What can hang from each mark:
J: A M
P: L
T: M
A: T
Y: L M
L: P Y
M: A J P T Y

Known rows, with every way that one mark hangs from another:
J[A M[P Y]]: -.02 -.02 -.06 -.24 -.15 -.07 -.37 -.20  .48  .77  .10 -.19  .14 -.10 -.18  .17 -.29 -.18 -.07  .30 -.01
L[Y[M]]:  .04  .02  .02 -.34 -.16  .21 -.52  .15 -.10  .56 -.20 -.27  .09 -.04  .14  .22 -.46 -.17 -.25  .21  .13
A[T[M[J P Y]]]: -.16  .03  .05 -.34 -.30 -.53 -.37 -.21  .30  .69  .03 -.16  .09 -.17 -.24  .29 -.19 -.24  .02  .31  .17
L[Y]: -.06  .10  .05 -.31 -.13  .15 -.48  .13  .01  .60 -.15 -.23  .13 -.06  .00  .20 -.35 -.11 -.26  .25  .09
L[P]: -.04  .04  .06 -.31 -.10  .00 -.43  .02  .07  .64 -.19 -.20  .20 -.21  .07  .06 -.43 -.12 -.16  .27  .05
A[T]: -.07  .06  .04 -.34 -.03  .14 -.39 -.10  .11  .66  .01 -.12  .12 -.05  .02  .17 -.35 -.18 -.43  .28  .11
T[M]: -.08 -.13  .09 -.32 -.02  .12 -.40  .00  .18  .62 -.18 -.16  .05 -.09  .14  .14 -.52 -.12 -.19  .20  .10
T[M[J[A] Y[L]]]: -.10 -.19  .01 -.26 -.15 -.15 -.34 -.11  .38  .65 -.22 -.26  .06 -.07  .15  .29 -.41 -.17 -.05  .19  .18
M[J T]: -.02  .08  .04 -.35 -.13  .05 -.32 -.14  .01  .62 -.17 -.16  .10 -.30 -.15  .17 -.15 -.27  .14  .13  .14
J[M]: -.03 -.08  .00 -.30  .05  .30 -.47 -.07  .21  .74 -.09 -.15  .09 -.18  .10  .15 -.45 -.15 -.22  .18  .08
Y[M[T]]:  .13  .05 -.01 -.37 -.12  .25 -.38 -.04 -.03  .58 -.14 -.21  .08 -.14  .01  .10 -.46 -.28 -.05  .11  .17
Y[L[P] M[A J]]:  .07 -.08  .00 -.32 -.11 -.15 -.37 -.10  .02  .63 -.25 -.24  .11 -.36  .24  .27 -.53 -.32  .02  .20  .25
Y[M[J[A]]]:  .10 -.24  .00 -.34 -.06  .21 -.38 -.20  .01  .60 -.21 -.22  .04 -.13  .24  .27 -.34 -.26 -.04  .19  .11
Y[M[P]]:  .13 -.02  .00 -.36 -.16 -.08 -.44 -.08  .00  .57 -.14 -.19  .08 -.22  .02  .23 -.42 -.25 -.16  .15  .09
P[L]: -.04  .06  .00 -.33 -.18  .23 -.44  .03  .08  .63 -.22 -.21  .15 -.11  .15  .08 -.36 -.15 -.40  .20  .02
M[A J]:  .03 -.10  .03 -.32 -.03  .08 -.34 -.21  .07  .63 -.08 -.11  .09 -.33 -.09  .26 -.10 -.27  .03  .20  .15
T[M[P Y]]: -.07  .00  .04 -.30 -.26 -.35 -.40 -.04  .33  .64 -.06 -.19  .10 -.15 -.22  .18 -.31 -.15 -.03  .22  .10
Y[M]:  .13 -.09  .01 -.36 -.07  .23 -.47 -.02 -.05  .56 -.20 -.21  .06 -.12  .21  .18 -.44 -.21 -.20  .11  .13
M[J P T Y]:  .00  .21 -.01 -.32 -.38 -.40 -.31 -.17  .18  .63 -.02 -.19  .15 -.34 -.49  .20  .08 -.29  .32  .17  .13
Y[L M[A P]]:  .16  .00 -.04 -.31 -.12 -.16 -.34 -.14  .14  .61 -.13 -.17  .05 -.27  .06  .30 -.56 -.30 -.22  .16  .21
J[A[T] M[Y]]: -.09 -.03 -.07 -.27 -.05  .22 -.36 -.22  .50  .81  .19 -.17  .13  .10 -.02  .17 -.37 -.18 -.31  .38  .07
Y[L M[A J T]]:  .14  .00 -.04 -.34 -.11  .06 -.27 -.17  .05  .60 -.18 -.19  .03 -.35  .05  .29 -.47 -.40  .11  .10  .31
L[P Y[M[A]]]:  .02  .05  .03 -.31 -.17  .05 -.41  .11  .01  .63 -.10 -.26  .14 -.09  .06  .16 -.53 -.25 -.10  .37  .14
L[P Y[M]]: -.02  .09  .04 -.33 -.21  .02 -.50  .20 -.09  .61 -.22 -.31  .16 -.06  .15  .15 -.59 -.16 -.16  .31  .10
Y[L[P] M[A[T]]]:  .03  .05 -.02 -.33 -.07 -.07 -.31 -.09  .15  .69 -.04 -.20  .12 -.11  .25  .21 -.77 -.29 -.36  .33  .25
A[T[M[J Y]]]: -.15 -.06  .05 -.34 -.18 -.21 -.39 -.13  .27  .68 -.03 -.17  .06 -.11 -.08  .24 -.22 -.20 -.05  .28  .19

Rows:
-.19  .17  .00 -.32 -.40 -.33 -.36 -.07  .39  .70  .00 -.19  .14  .00 -.12  .12 -.41 -.18 -.35  .36  .08 -> A[T[M[P[L] Y]]]
-.08  .06 -.01 -.31 -.24 -.36 -.30 -.35  .34  .70  .13 -.17  .15 -.10 -.27  .29 -.02 -.25 -.06  .36  .07 -> M[J[A[T]] P Y]
-.14  .09  .03 -.32 -.26 -.40 -.35 -.11  .39  .68  .07 -.14  .11 -.04 -.22  .20 -.36 -.18 -.19  .33  .14 -> A[T[M[P Y]]]
-.13  .27  .02 -.30 -.37 -.12 -.47  .12  .08  .64 -.19 -.25  .18 -.08 -.10  .18 -.37 -.14 -.41  .33 -.01 -> M[P[L[Y]]]
 .02  .32 -.08 -.30 -.44 -.19 -.25 -.12  .37  .67  .07 -.19  .19 -.19 -.49  .06 -.14 -.32  .03  .28  .08 -> M[A P[L] T Y]
 .02  .13 -.04 -.27 -.28 -.41 -.41 -.02  .26  .62 -.12 -.23  .15 -.24 -.12  .26 -.28 -.15 -.20  .12  .14 -> M[P Y[L]]
-.06  .30 -.09 -.29 -.41 -.10 -.35 -.08  .40  .77  .01 -.22  .18 -.19 -.32  .06 -.32 -.25  .00  .24  .05 -> J[M[P[L] T Y]]
-.08  .39 -.01 -.30 -.39 -.06 -.25  .03  .19  .66  .01 -.19  .16 -.11 -.39  .11 -.37 -.29 -.14  .38  .06 -> M[A P[L[Y]] T]
 .02  .05 -.02 -.31  .02  .37 -.26 -.17  .33  .76  .10 -.09  .07 -.21 -.18  .09 -.45 -.30  .02  .23  .15 -> J[M[A T]]
-.13  .42  .01 -.32 -.42 -.10 -.33  .13  .11  .66 -.13 -.25  .18 -.07 -.29  .10 -.39 -.22 -.21  .33  .02 -> M[P[L[Y]] T]
 .16  .13 -.02 -.35 -.19 -.03 -.25 -.18  .12  .62  .02 -.12  .07 -.25 -.26  .16 -.39 -.39  .09  .20  .18 -> Y[M[A P T]]
-.09  .17 -.06 -.28 -.22  .18 -.24 -.20  .43  .79 -.03 -.17  .14 -.05 -.09  .07 -.57 -.28 -.20  .34 -.05 -> J[A M[P[L] T]]
 .04  .01  .00 -.32 -.10 -.07 -.45  .08 -.01  .61 -.33 -.28  .14 -.19  .37  .17 -.74 -.19 -.26  .16  .17 -> Y[L[P] M]
 .08  .19 -.08 -.27 -.20 -.03 -.24 -.05  .33  .64  .01 -.20  .12 -.20 -.27  .16 -.32 -.26  .00  .15  .26 -> M[A T Y[L]]
-.17  .10 -.04 -.29 -.14  .10 -.31 -.25  .44  .84  .09 -.14  .13  .04  .06  .15 -.59 -.23 -.55  .45 -.04 -> J[A[T] M[P[L]]]
 .16 -.04 -.01 -.34 -.12 -.06 -.34 -.18  .09  .60 -.02 -.13  .07 -.24 -.08  .24 -.35 -.32 -.07  .21  .15 -> Y[M[A P]]
 .01  .16  .00 -.35 -.20 -.11 -.35 -.10  .09  .66  .14 -.16  .08 -.04 -.16  .29 -.44 -.31 -.31  .43  .18 -> L[Y[M[A[T] P]]]
 .07  .11  .01 -.35 -.22  .13 -.32 -.05 -.04  .60 -.10 -.21  .05 -.20 -.19  .25 -.27 -.38  .21  .25  .25 -> L[Y[M[A J T]]]
-.10  .05 -.06 -.27 -.14 -.12 -.32 -.29  .54  .81  .24 -.14  .13  .02 -.19  .19 -.35 -.23 -.25  .40  .03 -> J[A[T] M[P Y]]
 .04  .23 -.05 -.34 -.31  .30 -.33  .10  .02  .62 -.10 -.27  .10 -.02 -.06  .09 -.52 -.31 -.15  .29  .16 -> P[L[Y[M[A T]]]]
-.04  .30 -.01 -.33 -.34 -.09 -.30 -.05  .16  .64 -.13 -.18  .17 -.20 -.22  .07 -.34 -.25 -.17  .23  .02 -> M[P[L] T]
-.01  .08 -.07 -.24 -.19 -.28 -.43 -.05  .41  .74 -.08 -.21  .13 -.28 -.09  .26 -.44 -.17 -.18  .15  .14 -> J[M[P Y[L]]]
 .05 -.06 -.02 -.30 -.18 -.08 -.38 -.17  .17  .63  .01 -.17  .12 -.30 -.25  .23  .10 -.26  .21  .18  .16 -> M[A J Y]
